What can hang from each mark
Z_159: Z_378
Z_896: Z_72
Z_891: Z_242 Z_438
Z_417: Z_215 Z_836
Z_215: Z_417
Z_438: Z_215 Z_891
Z_509: Z_72
Z_72: Z_36 Z_509 Z_891
Z_836: Z_509
Z_378: Z_159 Z_242 Z_836
Z_242: Z_378 Z_891

Each row was made from one small tree. Brackets hold a mark, then the marks that hang from it, in the order of their numbers. Every link used is in the known rows. Write each row's tree.
(in the rows, 128 means zero)
Known rows
{Z_836 {Z_509 Z_72}}: [154 108 182 132 122 135 150 120  76 162 118 154 117 207  92  98 146 127
 154 162 145 139 148 140 161 122 110]
{Z_417 Z_215 {Z_836 {Z_509 {Z_72 Z_36}}}}: [153 110 150 113 123 172 154 122  72 160 136 148 108 218 102  83 141 114
 160 130 165  69 137 154 173 150 109]
{Z_891 {Z_242 {Z_378 {Z_836 {Z_509 {Z_72 Z_36}}}}}}: [176 135 164 150 116 148 153 122  88 139 143 130 109 211 117 108 157 114
 139 164 149 111 134 141 145 112  95]
{Z_159 Z_378}: [162 119 190 106 122 151 110 120  87 150 146 158 156 190  88  83 142 109
 144 136 117 144 176 139 137 126 105]
{Z_417 Z_215 {Z_836 {Z_509 Z_72}}}: [161 102 149 114 116 160 161 120  73 151 128 161 115 209 106  86 143 113
 171 133 172  83 139 149 181 149 107]
{Z_836 Z_509}: [160 104 176 103 119 136 135 128  92 158 113 159 126 210  87 108 135 126
 136 157 124 130 169 137 169 116 107]
{Z_242 {Z_378 {Z_836 Z_509}} {Z_891 {Z_438 Z_215}}}: [169  85 173 114 106 109 153 151  86 116 153 151 122 183  98 145 190 120
 169 186 111 131 146 174 143  90 145]
{Z_417 Z_215 {Z_836 {Z_509 {Z_72 {Z_891 Z_242 Z_438}}}}}: [149 123 146 142 109 148 177 112  95 136 136 151 101 207 118  96 128  98
 169 137 169  72 142 137 174 154 115]
{Z_159 {Z_378 {Z_836 Z_509}}}: [176  88 181 124 120 149 143 123  74 164 136 145 129 197  96 101 147 130
 162 151 131 147 168 144 141 100 110]
{Z_378 {Z_242 {Z_891 Z_438}} {Z_836 Z_509}}: [182  72 143 153 119 122 156 134  69 158 123 118 108 176 102 146 165 142
 188 176 116 143 157 144 143  80 147]
{Z_72 Z_36 Z_509 {Z_891 Z_242 {Z_438 Z_215}}}: [136 172 173 159 130 153 134 124 121 120 154 115 105 214 105 130 132  89
 122 138 108 100 148 131 117 158 122]
{Z_72 Z_36 Z_509 {Z_891 {Z_242 Z_378} Z_438}}: [135 180 180 147 127 144 139 113 113 111 167 112 117 192 113 132 123  77
 120 148 109  94 136 129 118 142 107]
{Z_438 {Z_215 {Z_417 {Z_836 Z_509}}} {Z_891 Z_242}}: [168 120 155 141 111 172 152 140 109 161 133 165 126 246 110 129 168 102
 143 149 128 104 166 157 195 154 109]
{Z_836 {Z_509 {Z_72 Z_36 {Z_891 {Z_242 {Z_378 Z_159}}}}}}: [137 139 179 150 127 137 163 111  79 137 127 135 100 214  94 103 134 120
 137 163 139 137 130 159 147 122 108]
{Z_509 {Z_72 Z_36 {Z_891 Z_242 Z_438}}}: [139 166 172 177 132 152 147 109 101 145 147 118 104 193  96  90 134 104
 136 141 133 100 143 124 111 145 121]
{Z_215 {Z_417 {Z_836 {Z_509 {Z_72 Z_891}}}}}: [145 118 161 116 112 163 152 118  55 151 109 155 130 213 107  98 131 101
 172 147 154 108 160 126 168 134 111]
{Z_159 {Z_378 {Z_242 {Z_891 Z_438}} {Z_836 Z_509}}}: [170  82 171 145 122 135 146 127  67 156 148 128 128 182 103 121 159 132
 187 172 114 158 167 157 135  86 135]
{Z_509 {Z_72 {Z_891 {Z_242 Z_378}}}}: [163 155 178 169 127 153 158 111  79 123 135 143 124 190 102  89 140 106
 151 144 152 129 128 133 135 133 109]
{Z_417 {Z_836 {Z_509 Z_72}}}: [157 100 160 123 118 144 160 120  72 158 118 148 111 198 103  96 156 107
 172 149 166  88 144 133 166 139  94]
{Z_891 {Z_242 {Z_378 Z_836}} {Z_438 Z_215}}: [175 136 153 143  95 117 141 137 127 116 149 143 117 194 124 136 185  91
 145 157 126 113 165 140 128 132 116]
{Z_72 Z_36 Z_509 {Z_891 Z_438}}: [132 157 180 135 138 151 129 116 101 137 156 113 117 183  91 125 121  94
 126 132  99 102 148 125 111 142 125]
{Z_378 Z_159 {Z_242 {Z_891 Z_438}}}: [154  99 143 127 112  97 113 122  87 127 113 136 135 148  85 126 164 110
 177 151  92 181 165 154 138 108 137]
{Z_215 {Z_417 {Z_836 Z_509}}}: [152 107 153  84 103 157 131 125  69 156 108 162 142 217 107 103 138  99
 163 145 141 102 177 124 179 131 103]
{Z_159 {Z_378 {Z_242 Z_891}}}: [166 109 184 124 132 155 114 126  67 144 146 145 158 185  89  96 150 120
 169 154 105 161 169 156 140 108 123]
{Z_438 Z_215 {Z_891 Z_242}}: [185 131 166 158 125 163 137 142 130 156 143 159 128 222  92 122 172 114
 123 136 112 122 160 160 168 151 114]
{Z_896 {Z_72 Z_36}}: [144 126 192 115 131 152 101 114  76 170 143 148 129 204 100  90 136 134
  95 127 135  99 163 117 123 135 117]

Which tree is each row?
[177  94 168 114 109 116 140 150  88 112 158 151 135 165  96 136 196 113
 169 170 109 129 145 165 131  97 144]
{Z_242 {Z_378 Z_836} {Z_891 {Z_438 Z_215}}}
[169 111 157 133 126 131 116 143  85 135 133 138 138 180  92 128 172 120
 168 157  97 144 170 151 138 119 146]
{Z_378 {Z_242 {Z_891 {Z_438 Z_215}}}}
[187 124 159 133 106 138 148 124  99 129 130 145 122 205 119 118 152 109
 141 162 142 118 149 133 159 106  91]
{Z_891 {Z_242 {Z_378 {Z_836 Z_509}}}}
[170  80 171 148 123 136 146 138  68 152 147 132 123 196 101 126 173 136
 187 171 112 163 167 170 132  95 144]
{Z_159 {Z_378 {Z_242 {Z_891 {Z_438 Z_215}}} {Z_836 Z_509}}}
[152 128 148 138 125 177 167 116  81 144 137 142  98 226 110  85 124 110
 155 132 168  65 131 148 174 153 108]
{Z_417 Z_215 {Z_836 {Z_509 {Z_72 Z_36 {Z_891 Z_242}}}}}
[155 135 157 153 102 109 168 112 114 112 128 135 104 178 112 135 130  99
 145 156 122 131 154 133 136 113 118]
{Z_72 {Z_891 {Z_242 {Z_378 Z_159 {Z_836 Z_509}}} Z_438}}
[189 102 165 146 130 160 131 124  58 166 138 126 137 180 105 106 158 131
 175 139 126 157 168 146 122 101 117]
{Z_159 {Z_378 Z_242 Z_836}}
[167  99 145  91 111 161 148 127  86 149 126 163 121 213 103  96 135 109
 157 128 156  77 154 145 189 144 106]
{Z_417 Z_215 {Z_836 Z_509}}
[151 147 154 129  91 127 114 132 132 126 131 156 133 215 116 119 160  84
 140 152 116 121 196 119 147 151 122]
{Z_891 Z_242 {Z_438 {Z_215 Z_417}}}
[175  61 134 174 122 109 163 120  41 151  96 120  99 167  94 127 174 149
 209 169 135 198 131 169 148  78 140]
{Z_378 Z_159 {Z_242 Z_891} {Z_836 {Z_509 Z_72}}}
[127 145 164 122 128 164 142 134  97 149 139 127 104 221  90 118 133 109
 127 140 108  79 170 146 127 150 137]
{Z_72 Z_36 {Z_891 {Z_438 {Z_215 {Z_417 {Z_836 Z_509}}}}}}
[163 123 157 162 113 170 162 135  99 163 136 161 118 244 113 121 173 102
 155 151 143 110 156 163 188 156 110]
{Z_438 {Z_215 {Z_417 {Z_836 {Z_509 Z_72}}}} {Z_891 Z_242}}
[177  96 166 110 106 112 139 136  86 118 159 145 142 148  97 131 178 106
 170 170 108 124 145 149 132  85 135]
{Z_242 {Z_378 Z_836} {Z_891 Z_438}}
[185 139 175 142 118 151 142 124 122 150 156 154 141 192 103 123 155  99
 120 147 114 114 147 149 168 129  92]
{Z_438 {Z_891 {Z_242 Z_378}}}
[151 119 184 146 129 142 166 118  72 153 116 148 109 207  88 100 130 130
 153 157 145 138 144 140 154 123 119]
{Z_836 {Z_509 {Z_72 Z_891}}}
[138 126 160 114 120 175 147 118  54 159 118 143 123 222 103  95 129 106
 160 144 149  94 158 132 160 136 112]
{Z_215 {Z_417 {Z_836 {Z_509 {Z_72 Z_36 Z_891}}}}}
[143 128 202 141 127 138 133 103  65 136 135 156 132 187 113 114 118 120
 125 125 148 128 146 106 130 137 121]
{Z_896 {Z_72 Z_509 Z_891}}
[157  76 161 107  95  80 150 129  84 109 138 148 124 149  94 143 175 109
 176 183 107 157 144 169 146  78 135]
{Z_242 {Z_378 Z_159 {Z_836 Z_509}} {Z_891 Z_438}}
[149 151 154 114  86 125 130 135 121 110 146 157 136 207 133 127 176  64
 149 158 129  96 178 135 148 154 107]
{Z_891 {Z_242 Z_378} {Z_438 {Z_215 {Z_417 Z_836}}}}
[168 131 152 134 104 156 145 136 106 137 138 166 138 220 113 132 183  84
 146 142 125 124 155 176 181 152 105]
{Z_438 {Z_215 {Z_417 Z_836}} {Z_891 {Z_242 {Z_378 Z_159}}}}
[135 180 181 151 129 150 139 126 113 107 167 118 111 209 112 138 141  82
 122 147 108  98 138 146 116 153 117]
{Z_72 Z_36 Z_509 {Z_891 {Z_242 Z_378} {Z_438 Z_215}}}
[163  64 133 175 112  90 165 117  58 148 107 116  95 155 101 140 178 137
 213 174 127 191 141 166 138  81 148]
{Z_378 Z_159 {Z_242 {Z_891 Z_438}} {Z_836 {Z_509 Z_72}}}
